What can hang from each mark:
Q732: Q82 Q610 Q841
Q610: Q732
Q82: Q732
Q971: Q434
Q751: Q566 Q841
Q566: Q751
Q841: Q82 Q434 Q732 Q751
Q434: Q841 Q971

Each row was made from one small tree. The marks that hang from a mark follow it in brackets, in the order of their numbers. Every link used is in the known rows. Write each row's tree.
In the rows, zero is written as 128.
Known rows:
Q610{Q732}: [100 131 159 133 173 152 145 110  90 150  94 157 149 125 167 143 121  95
 105 128 179 138 155 140]
Q732{Q82 Q610 Q841{Q434}}: [113  91 191 156 156 165 154 124 105 140  79 103 166 132 117 153 173 112
 118 119 154 140 159 132]
Q751{Q566 Q841{Q434 Q732}}: [ 74 112 176 137 132 159 134 136 110 165  96 179 155 106 160 129 148  89
 143  96 165  84 148 136]
Q82{Q732{Q610 Q841{Q751{Q566}}}}: [123 119 152 152 168 117 162 111  64 146  45 106 143  86 120 128 193  90
  65 113 127  81 142 128]
Q841{Q82 Q434{Q971} Q751}: [ 97  72 124 138 140 151 167 157  89 106  62 114 147 128 122  88 206 122
 136 108 152 192 140 154]
Q82{Q732}: [118 141 163 131 179 131 164 130  93 175  84 146 141 103 130 137 154  89
  95 126 132 147 146 128]
Q751{Q841{Q434}}: [ 84 110 154 141 148 150 156 120 125 148  78 150 156 113 122 154 140  97
 135  99 154 123 160 134]
Q732{Q82 Q610 Q841{Q434 Q751}}: [109  77 148 147 158 157 155 120  92  95  65  93 172 113 102 143 183 108
 110 104 144 138 142 127]
Q751{Q566}: [101 117 172 154 160 144 147 104  86 178  66 178 132  91 153 131 161  87
 121 115 159 135 129 129]
Q566{Q751{Q841{Q434{Q971} Q732}}}: [100  99 160 106 119 158 165 136 117 176  93 143 172 156 151 132 139 102
 107  82 157 105 161 172]
Q732{Q82 Q841{Q751}}: [109  94 138 137 157 152 152  93  85 124  52 131 164  95 123 153 179 103
 106 120 151 164 134 120]
Q566{Q751{Q841{Q434{Q971}}}}: [104  90 150 135 121 146 176 121 121 160  67 131 166 150 125 143 157 104
 113  83 151 127 149 168]
Q566{Q751{Q841{Q434 Q732{Q610}}}}: [103 137 156 118 132 155 157 124 127 177 121 125 180 153 131 154 112  87
 107  76 154  69 171 157]
Q971{Q434}: [107 118 156 126 174 139 160 120 100 150  81 151 143  94 133 145 183 102
 112 107 130 168 151 152]
Q971{Q434{Q841{Q82}}}: [101 102 135 161 152 149 158 124 112 143  93 116 142 129 140 132 170 114
 118 106 145 214 169 165]
Q610{Q732{Q841}}: [107 119 178 140 168 148 143 113  83 151  83 131 154 123 162 147 115 107
  88 137 182 119 177 145]
Q841{Q732}: [ 99 130 170 107 167 150 149 125  92 196  99 166 147 110 161 134 139  89
 102 123 162 123 156 138]
Q610{Q732{Q841{Q434}}}: [101 101 188 151 163 152 140 148  84 113  99 113 165 126 159 133 119 118
 117 127 176 121 169 145]
Q566{Q751{Q841{Q434 Q732}}}: [ 96 128 154 116 125 157 153 135 120 166 120 148 184 139 145 147  97  94
 129  79 154  99 159 152]
Q841{Q82 Q434 Q732{Q610} Q751}: [ 95 115 129 118 151 163 151 164  94 122 112 107 162 137 129 102 157 105
 128 104 151 133 160 147]
Q434{Q841{Q732}}: [ 98 118 149 123 159 147 151 116 100 183  91 137 149 122 179 142 130  89
  84 113 175 124 169 140]
Q610{Q732{Q82 Q841}}: [106 107 182 149 158 172 135 103  86 144  87 143 170 132 157 154 132 106
 114 141 182 157 159 133]
Q971{Q434{Q841}}: [103 100 138 149 167 133 159 109 103 148  79 121 140 113 144 150 172 100
  94  99 135 173 159 156]
Q732{Q82}: [104 110 166 139 160 166 151  99 106 163  77 170 153 112 129 154 169  92
 128 123 157 186 134 121]
Q732{Q841}: [115 114 174 139 169 136 158 107  94 185  58 130 141 100 135 153 148 107
  92 127 164 132 168 137]
Q434{Q841{Q732{Q610} Q751} Q971}: [106  86 111 111 150 135 169 109  87 167  48  94 142 136 163 126 197  90
  38  94 169 100 170 161]
Q841{Q434 Q732{Q82 Q610} Q751}: [ 96  98 140 117 155 169 144 138  95 114 106 128 177 123 130 126 179  92
 122 100 149 128 133 127]

Which tree is each row?
[105 156 138 122 122 165 156 111 132 222 116 138 170 170 130 153 105  88
 107  93 165 115 181 165] -> Q566{Q751{Q841{Q82 Q732{Q610}}}}
[ 99 104 150 126 163 143 150 125 101 159 105 129 153 115 168 140 162  96
  90  98 147 145 171 161] -> Q971{Q434{Q841{Q732}}}
[ 84  82 175 113 122 183 150 134 121 163  74 161 171 144 151 134 184 104
 128 104 166 141 155 148] -> Q751{Q841{Q434{Q971} Q732{Q82}}}
[ 89  96 111 177 138 146 147 105  88 131  62 132 138 112 148 109 173  95
 124 102 164 178 133 135] -> Q434{Q841{Q82 Q751{Q566}}}
[116 100 134 136 161 150 154  88  91 138  48 110 162 109 111 157 186  98
  84 111 148 135 147 126] -> Q732{Q82 Q610 Q841{Q751}}
[ 88  93 136 168 141 155 144 150  81 101  82 138 148 109 129  92 187 107
 172 102 149 174 115 133] -> Q841{Q82 Q434 Q751{Q566}}
[101 151 151 162 138 151 154 115 117 196  76 146 135 128 113 139 166  86
 113 115 142 121 163 135] -> Q751{Q566 Q841{Q82{Q732{Q610}}}}
[ 98 125 177 129 150 170 149 170 108 170 126 119 156 152 139 114 146 107
 140 114 169 139 174 151] -> Q841{Q82 Q434 Q732{Q610}}
[121 150 153 143 170 146 168 138 104 182  98 115 136 137 107 130 162  95
 100 131 139 156 166 137] -> Q841{Q82{Q732{Q610}}}
[ 94  99  89 155 146 143 159 110 100 129  71 110 144 126 138 123 151 100
 109 107 160 187 156 137] -> Q434{Q841{Q82 Q751}}
[111  96 165 159 160 122 152 150  61  91  65 110 152  80 125 105 187 104
 114 111 120 111 125 125] -> Q82{Q732{Q841{Q434 Q751{Q566}}}}
[ 84 143 159 140 121 172 139 109 119 224  88 168 143 137 145 137 149  83
 116 105 173 106 173 149] -> Q751{Q566 Q841{Q82 Q732{Q610}}}
[104 100 154 134 156 168 145 107 110 165 105 117 162 138 154 155 186  91
  87  99 146 153 164 157] -> Q971{Q434{Q841{Q732{Q82 Q610}}}}
[115 131 160 152 163 150 163 170 105 145 110  99 146 142 106 116 166 109
 130 125 134 157 163 140] -> Q841{Q82{Q732{Q610}} Q434}
[114 127  97 154 159 132 169 124  99 132  79  73 144 133 119 124 163  93
  75 112 135 156 164 138] -> Q434{Q841{Q82{Q732{Q610}} Q751}}
[ 95  89  91 152 153 139 159 124 100 100  79 102 149 118 129 121 184 111
 112  97 132 211 150 158] -> Q971{Q434{Q841{Q82 Q751}}}
[ 93  95 112 123 148 161 144 103  95 130  89 140 170 121 165 137 153  84
  97 105 160 158 137 127] -> Q434{Q841{Q732{Q82} Q751}}
[ 97 121 134 121 158 141 142 108  76 165  78 152 145  94 152 117 178  75
  89  96 153  82 135 135] -> Q841{Q732{Q610} Q751{Q566}}
[112  97 157 122 150 145 166 111 100 209  61 106 134 152 170 134 181  93
  43 107 181 104 182 167] -> Q434{Q841{Q732{Q610}} Q971}
[ 85 114 169 123 136 181 142 126 130 165 109 147 177 144 126 162 149  91
 127 100 162 107 165 133] -> Q751{Q841{Q434 Q732{Q82 Q610}}}
[ 85 100 119 149 133 153 137 125  83 143  87 140 148 119 177 100 160  91
 116 104 170 147 143 141] -> Q434{Q841{Q82 Q732 Q751{Q566}}}
[129 127 132 128 177 114 170 114  79 138  53  88 147  98 105 144 175  94
  47 118 123 100 159 132] -> Q82{Q732{Q610 Q841{Q751}}}
[101 116 174 120 169 156 149 152 101 165 117 124 155 129 142 131 150  96
 112 107 161  95 164 144] -> Q841{Q434 Q732{Q610}}
[105  81 144 156 134 151 170 119 106 182  52 114 128 155 152 122 181 113
  95 120 180 197 172 164] -> Q434{Q841{Q82} Q971}
[104  73 162 129 140 170 153 111 102 190  68 140 152 148 183 130 189  96
  83 119 182 167 156 149] -> Q434{Q841{Q732{Q82}} Q971}
[ 82 132 153 128 133 173 147 149 134 181 114 128 160 155 128 136 125 103
 132 102 168 115 187 151] -> Q751{Q841{Q82 Q434 Q732{Q610}}}
[120 107 172 149 150 151 177 177 100 158  80  90 136 156 109 102 205 119
 105 122 136 162 167 159] -> Q841{Q82{Q732{Q610}} Q434{Q971}}
[109 121 123 141 161 140 166 165  92  98  99  89 153 129  97 104 174 105
 123 110 120 154 148 134] -> Q841{Q82{Q732{Q610}} Q434 Q751}
[ 79 105 161 161 135 151 146 119 115 154  71 170 147 104 133 141 160  91
 151  94 155 112 142 130] -> Q751{Q566 Q841{Q434}}
[ 95  83 112 164 155 126 149 104  78 100  56 129 143  82 147 126 212  91
 105  81 127 157 127 148] -> Q971{Q434{Q841{Q751{Q566}}}}
[114  66 197 141 151 139 169 148  89 146  40 105 143 120 138 125 191 126
  94 121 166 135 164 158] -> Q732{Q841{Q434{Q971}}}
[ 90 134 154 110 140 177 145  88 131 209  89 166 167 138 135 173 142  77
  99 107 166 107 170 135] -> Q751{Q841{Q732{Q82 Q610}}}
[ 94 102 186 125 151 183 139 152 101 151 123 162 172 125 156 129 149  99
 153 118 157 157 140 127] -> Q841{Q434 Q732{Q82}}
[123 107 147 160 148 140 181 134 103 190  58  80 125 163 136 119 196 104
  57 122 156 164 182 162] -> Q434{Q841{Q82{Q732{Q610}}} Q971}
[ 95  98 105 114 161 130 151 118  88 121  89 118 160 102 158 128 175  93
  81  87 136 146 153 157] -> Q971{Q434{Q841{Q732 Q751}}}
[ 94 142 156 162 133 151 150 121 115 185  77 170 135 113 120 131 153  87
 133 119 146 147 152 131] -> Q751{Q566 Q841{Q82{Q732}}}
